Known rows, with every step that occurs:
bilesaz/leto/lufafe/pegat: [.32 -.09 -.01 .13 .41 -.17 -.10 -.08 .75 .18 -.20 .13 -.13 .28 -.11 -.09 .03 .04 .03 .22 .23]
razed/medu/leto/lufafe/pegat: [.49 .11 .24 .07 .35 .12 .05 .04 .37 .03 -.34 .13 -.16 .03 -.09 -.15 -.28 .08 .00 .28 -.19]
medu/razed/ludo/leto/lufafe/pegat: [.45 -.20 .32 -.10 .38 .16 .30 .40 -.16 -.28 -.37 .43 .06 .23 -.34 .24 -.43 .19 -.02 .22 -.28]
medu/razed: [-.01 -.15 -.04 .07 -.06 .06 .20 .23 -.23 -.27 -.04 .13 -.10 -.05 -.14 .16 -.13 .12 -.17 .26 -.01]
lufafe/pegat/bilesaz/leto: [.20 -.01 -.27 .12 .32 -.15 .08 -.15 .35 .40 -.10 -.06 -.01 .26 .33 .19 .03 .24 -.07 .15 -.08]
leto/ludo/razed/medu: [.14 .14 .35 -.27 .16 .17 -.01 .20 -.41 -.35 -.15 .18 -.07 -.23 -.01 -.02 -.29 .25 .07 .42 -.59]
razed/ludo: [.17 .08 .40 -.18 .07 -.03 .03 -.04 -.29 .09 -.04 -.01 .13 -.03 -.08 .08 -.22 -.06 -.01 -.15 -.06]
ludo/leto: [.23 .06 -.01 -.09 .02 .28 .16 .24 -.13 -.20 -.18 .17 .13 .08 -.04 -.02 -.12 .16 -.06 .03 -.32]
medu/leto/bilesaz: [.38 .19 -.34 .15 .07 .48 .11 .25 -.22 -.10 -.44 .08 .01 -.09 .23 .00 -.10 .04 -.08 .15 -.06]
ludo/razed/medu/leto/bilesaz/pegat: [.69 .35 .01 -.12 .34 .59 .07 .31 -.53 -.24 -.56 -.14 -.14 -.10 .40 -.13 -.41 .32 -.13 .58 -.55]
ludo/razed/medu/leto/lufafe: [.59 .06 .30 -.05 .24 .33 -.01 .25 -.02 -.25 -.57 .17 -.21 .00 -.19 -.27 -.45 .12 -.06 .45 -.26]
pegat/bilesaz: [-.11 -.08 -.18 .13 .11 .02 .16 .04 -.14 .24 -.14 -.09 .07 .11 .29 .17 -.06 .12 -.10 .06 -.13]
bilesaz/leto: [.22 .09 -.05 .09 .05 .00 -.02 -.05 .28 .11 -.04 -.01 -.05 .06 .04 -.08 -.01 .08 -.15 .16 .15]
lufafe/pegat/bilesaz: [-.05 -.09 -.19 .07 .29 -.13 .09 -.07 .07 .30 -.02 -.06 .04 .19 .32 .28 .02 .14 .08 -.01 -.21]
pegat/bilesaz/leto/medu: [.17 -.09 -.46 .19 .28 .16 .07 .09 .16 .19 -.23 .01 .19 .03 .53 .20 .02 .26 -.40 .39 -.06]
pegat/bilesaz/leto/ludo/razed: [.21 .07 -.25 -.03 .22 .24 .00 .16 -.27 -.05 -.36 .20 -.09 .16 .37 .16 -.16 .40 -.09 .56 -.38]
razed/ludo/leto: [.35 .13 .36 -.27 .13 .29 .16 .19 -.41 -.10 -.21 .20 .27 .06 -.13 .07 -.38 .08 -.06 -.11 -.37]
lufafe/leto/medu/razed: [.01 -.22 -.49 -.13 .20 .24 .07 .21 -.07 -.63 -.10 .24 .06 -.18 -.02 .34 -.19 .23 -.15 .46 -.09]
leto/lufafe/pegat/bilesaz: [-.05 -.24 -.12 .23 .43 -.14 .07 .00 .32 .32 -.25 .04 -.02 .30 .18 .15 .01 .07 .09 .15 -.01]
ludo/razed/medu: [.27 .04 .37 -.18 .15 -.01 -.01 .11 -.25 -.20 -.13 .00 -.03 -.15 -.09 -.10 -.35 .15 -.01 .15 -.39]
ludo/razed/medu/leto/lufafe/pegat: [.65 .07 .27 -.12 .48 .14 -.04 .11 .20 -.19 -.45 .22 -.26 .06 -.15 -.13 -.39 .13 .10 .39 -.37]
lufafe/pegat/bilesaz/leto/medu/razed/ludo: [.37 -.21 -.14 -.02 .48 .06 .26 .15 -.15 .09 -.19 .15 .18 .03 .35 .59 -.26 .34 -.43 .44 -.26]

Rows:
[.64 .23 .06 -.04 .25 .51 .10 .36 -.44 -.31 -.55 .11 -.01 -.23 .13 -.07 -.43 .22 -.10 .30 -.45]  ludo/razed/medu/leto/bilesaz
[.14 .18 .20 -.40 .29 .20 -.13 .10 -.27 -.60 -.17 .26 -.04 -.22 -.14 .01 -.47 .28 .21 .41 -.56]  lufafe/leto/ludo/razed/medu
[.12 .16 -.13 .00 .02 .19 -.02 -.01 .11 -.07 -.07 .21 -.08 -.02 .11 .02 .01 .21 -.06 .44 -.08]  bilesaz/leto/ludo
[.57 .24 .25 -.21 .13 .33 .03 .14 -.27 -.26 -.34 .09 -.15 -.15 -.03 -.16 -.49 .16 -.06 .30 -.49]  ludo/razed/medu/leto
[.37 -.02 .29 -.17 .04 .33 .36 .42 -.63 -.34 -.26 .27 .18 .01 -.22 .25 -.48 .23 -.25 .14 -.37]  medu/razed/ludo/leto
[.09 .08 -.31 .07 .35 .05 .06 -.09 .16 .22 -.12 .13 -.03 .21 .41 .28 .04 .32 .01 .42 -.27]  lufafe/pegat/bilesaz/leto/ludo
[.16 -.10 .30 -.09 .00 .06 .25 .16 -.49 -.21 -.06 .12 .02 -.08 -.19 .23 -.37 .08 -.20 .10 -.08]  medu/razed/ludo
[.31 -.04 -.28 .21 .40 .19 .11 .04 .26 .29 -.50 .14 -.13 .37 .21 .15 -.10 .12 .02 .30 -.10]  medu/leto/lufafe/pegat/bilesaz
[.06 -.19 .05 .05 .34 -.17 -.06 -.03 .47 .08 -.09 .15 -.10 .19 -.10 .01 .07 -.05 .18 .09 .09]  leto/lufafe/pegat
[.01 -.23 -.28 .02 .09 .23 .20 .32 -.21 -.40 -.07 .25 .05 -.21 .10 .29 -.03 .16 -.28 .47 -.08]  leto/medu/razed
[.08 .07 -.22 .12 .23 .30 .03 .16 -.28 .00 -.21 -.18 .06 .02 .44 .00 .03 .14 -.06 .29 -.06]  leto/bilesaz/pegat
[.15 -.17 -.06 -.25 .27 .24 .11 .18 -.36 -.52 -.10 .24 .18 -.17 -.09 .41 -.42 .17 -.17 .31 -.16]  lufafe/leto/medu/razed/ludo
[.33 -.30 .18 .03 .48 .18 .44 .46 -.31 -.06 -.51 .35 .15 .32 -.07 .40 -.48 .29 -.13 .30 -.38]  medu/razed/ludo/leto/lufafe/pegat/bilesaz
[.33 -.14 .23 -.03 .55 .11 .23 .23 -.13 .21 -.46 .24 .24 .35 .05 .25 -.34 .17 .03 .04 -.37]  razed/ludo/leto/lufafe/pegat/bilesaz
[.24 -.17 -.33 -.06 .14 .54 .34 .55 -.36 -.60 -.25 .39 .20 -.15 .04 .31 -.19 .32 -.39 .52 -.37]  ludo/leto/medu/razed
[.42 -.03 .10 -.03 .19 .49 .44 .63 -.80 -.43 -.45 .33 .28 -.12 -.03 .27 -.48 .24 -.23 .16 -.34]  medu/razed/ludo/leto/bilesaz
[.17 -.25 -.52 .26 .23 .24 .30 .31 -.07 -.11 -.29 .12 .11 -.04 .42 .36 -.12 .41 -.55 .65 -.06]  pegat/bilesaz/leto/medu/razed
[.37 -.22 .35 -.03 .17 .34 .37 .53 -.38 -.33 -.49 .43 .14 .10 -.36 .11 -.49 .14 -.20 .29 -.17]  medu/razed/ludo/leto/lufafe
[.32 .15 .09 -.15 .54 .03 .04 .07 -.06 .01 -.23 .14 -.06 .01 .32 .19 -.30 .48 -.01 .55 -.66]  lufafe/pegat/bilesaz/leto/ludo/razed/medu
[.23 -.12 -.52 .09 .51 .03 .02 -.04 .33 .27 -.09 .06 .15 .09 .53 .33 .07 .29 -.24 .31 -.17]  lufafe/pegat/bilesaz/leto/medu
[.42 .28 -.35 .09 .18 .61 .08 .16 -.29 -.03 -.43 -.13 -.08 .09 .49 -.01 -.06 .18 -.10 .43 -.15]  medu/leto/bilesaz/pegat
[.15 -.19 -.14 .13 .47 .14 .22 .27 .16 .14 -.42 .24 .10 .38 .13 .16 -.12 .21 .03 .21 -.28]  ludo/leto/lufafe/pegat/bilesaz
[.12 .14 -.35 -.04 .32 .32 -.07 .07 -.14 -.22 -.19 -.15 .05 .06 .29 .01 -.09 .19 .10 .31 -.06]  lufafe/leto/bilesaz/pegat
[.28 .35 .16 -.10 -.02 .48 .12 .12 -.29 -.22 -.26 .19 -.07 -.23 .09 -.07 -.31 .22 -.09 .45 -.48]  razed/medu/leto/ludo
[.43 -.06 .38 -.16 .46 .11 .10 .16 .07 .00 -.32 .31 .17 .23 -.21 .08 -.31 .05 .15 -.04 -.28]  razed/ludo/leto/lufafe/pegat
[.16 -.17 -.16 .39 .27 .02 .08 .09 .37 .30 -.42 -.01 .03 .30 .18 -.05 -.05 .18 -.24 .38 .24]  pegat/bilesaz/leto/lufafe
[.46 .18 .18 -.16 .35 .57 .18 .37 -.69 -.08 -.39 -.02 .29 .08 .29 .04 -.30 .26 -.11 .21 -.47]  razed/ludo/leto/bilesaz/pegat
[.35 -.08 .44 -.06 .26 .27 .13 .30 -.15 -.08 -.42 .29 .21 .16 -.24 -.05 -.36 .02 -.05 .04 -.16]  razed/ludo/leto/lufafe
[.39 .22 .30 -.20 .22 .18 -.05 .15 -.14 -.27 -.19 .22 -.09 -.19 .00 -.11 -.34 .35 -.07 .57 -.43]  bilesaz/leto/ludo/razed/medu
